Each row was made from one path, in order. Every step used is in the known rows, and no mark comes twice. Write each row's path.
(in the rows, 128 means zero)
Known rows:
N-L-A: [ 99 136 140 124 175 104 143 197 125 121  86  94 145 178 142 160 155 144
 119 159 126 134]
A-R-U: [ 66 155 114 116 165 113 136 165 118 116  97 129 187 174 111 163 142 176
 116 171 137 151]
N-C: [105 148 141 128 143  92 128 182 138 119 102 109 142 191 113 163 146 167
  86 144 141 122]
L-A-S-N-C: [110 165 130 146 141 110 128 230 137 116  66 103 179 172 151 131 120 105
 149 158 133 129]
N-L: [ 94 129 131 110 142 100 135 187 120 121 115 124 145 201 123 157 143 179
  82 158 126 134]
Q-A: [ 85 120 136 105 171 120 132 185 124 138  99 108 132 199 106 184 131 153
 106 134 119 129]
U-S: [ 95 111 118 121 178  93 137 162 128 120 128 111 136 168 151 166 134 147
  96 165 104 120]
A-S: [ 90 118 120 120 162 118 129 179 117 111  96 127 162 178 118 145 113 152
 109 159 133 120]
U-R-A-S-N-C: [ 82 164 109 140 127  90 139 212 115 160 103 176 210 160 134 135 121 157
 124 141 104 152]
Q-U-R-A: [ 83 125 124 108 177 120 154 146 104 174 143 138 181 127 137 171 140 198
 110 107 120 160]
Q-A-R-U: [ 62 158 123 107 169 119 136 179 113 134  92 125 181 193  97 183 129 158
 123 147 122 149]
U-S-N: [100 122 107 123 147  98 132 195 137 125 132 122 146 178 169 145 126 137
 115 175  94 137]
Q-U: [107 122 136 104 155 129 137 155 125 131 133  96 147 168 134 163 127 179
  99 120 149 134]
Q-A-R: [ 79 141 130 105 161 113 124 189 117 142  96 107 173 204 110 175 136 144
 115 131 128 111]
A-S-N: [ 95 128 108 121 133 124 125 213 125 118  98 137 172 190 135 125 105 142
 129 170 123 136]
A-R-U-S-N: [ 75 158  93 125 144  97 135 188 126 120 122 142 196 170 159 145 123 141
 131 188  99 156]
S-U-R-A-L: [103 143 104 131 191 116 135 147 120 180  94 160 180 121 168 165 141 163
 127 116 123 145]
L-A-R: [ 89 144 128 130 187 115 134 186 127 123  74  82 182 162 142 160 161 126
 142 157 139 111]
R-A-L: [101 165 125 129 208 115 125 162 128 156  85 120 179 133 129 176 135 185
 130 157 129 136]
N-S-U: [ 94 133 118 136 158 126 110 157 111 123  96 148 152 187 156 160 121 139
  85 144 140 138]
S-U-R: [ 92  95 108 118 149 114 142 155 122 143 117 151 140 169 157 154 147 150
  94 119 123 135]
S-N: [ 96 128 116 114 136 119 128 206 137 124 110 125 146 194 136 144 134 162
 118 171 119 147]
Q-U-R-A-L: [102 153 112 131 196 121 142 136 114 178 130 122 178 109 162 172 136 205
 129 100 136 136]

Which path is each row?
[ 80 165 101 138 176 106 142 195 130 121  95 110 197 146 179 149 136 104
 166 191  99 159]
L-A-R-U-S-N
[ 90 190 106 138 120  74 130 199 134 121 121 137 198 178 156 145 129 139
 120 175 108 152]
A-R-U-S-N-C
[ 91 102 110 137 175 126 146 169 113 134  78 134 165 140 173 141 131  95
 137 117 126 127]
L-A-S-U-R
[ 66 151 114 115 179  94 137 165 111 135 114 124 176 175 129 185 120 133
 121 152  96 142]
Q-A-R-U-S
[108 158 130 131 109  97 122 217 145 125 107 122 153 203 134 144 137 159
 105 153 131 141]
S-N-C
[ 85 136 103 116 142 131 147 183 101 172 133 162 214 136 154 134 100 169
 139 119 111 167]
Q-U-R-A-S-N
[123 144 127 121 144 106 144 204 130 140 138  84 156 161 206 142 121 117
 135 139 109 152]
Q-U-S-N-L-A
[ 90 166  95 165 196 114 116 137 101 170  90 177 182 129 180 170 127 165
 115 121 125 139]
N-S-U-R-A-L
[ 98 115 109 133 157 110 147 186 107 136  87 143 167 162 177 134 131 102
 122 118 123 132]
N-L-A-S-U-R
[ 68 162 122 129 194 120 144 173 121 116  70 100 189 150 130 168 157 141
 151 170 137 149]
L-A-R-U
[ 89 124 128 134 195 126 137 186 121 112  67  96 162 154 135 149 126 117
 144 159 133 119]
L-A-S
[ 94 138 132 129 172 110 139 204 114 113  75 105 168 174 139 143 127 124
 127 159 130 124]
N-L-A-S
[106 114 121 109 147 134 124 175 118 125  89 144 170 174 140 139 103 117
 102 136 140 135]
A-S-U
[ 96 133 125 102 167 132 129 177 108 157  78 170 214 145 129 151  99 122
 113 137 128 167]
R-A-S-U
[ 84 150 114 113 150 126 129 213 114 148  87 159 212 160 124 139 102 146
 136 175 107 169]
R-A-S-N
[ 82 136 100 126 152 102 142 182 131 117 128 141 154 166 155 152 118 151
 123 192  90 177]
R-U-S-N
[ 61 123 108 124 181 107 149 168  95 152 100 167 196 137 121 155 126 169
 119 145 103 144]
U-R-A-S
[ 92 106 117 118 154 117 149 144 116 142 152 116 137 158 149 161 143 193
  99 103 135 129]
Q-U-R
[ 80 169 118 134 185  82 148 181 112 117 100 112 192 155 161 164 146 123
 131 177 107 146]
N-L-A-R-U-S
[ 82 116 113 110 170 115 146 155 110 175 104 177 184 139 145 167 145 155
 104 120 107 171]
S-U-R-A
[ 99 140 120 112 110 100 131 221 131 126 114 134 151 215 141 136 133 171
 100 169 116 154]
S-N-L
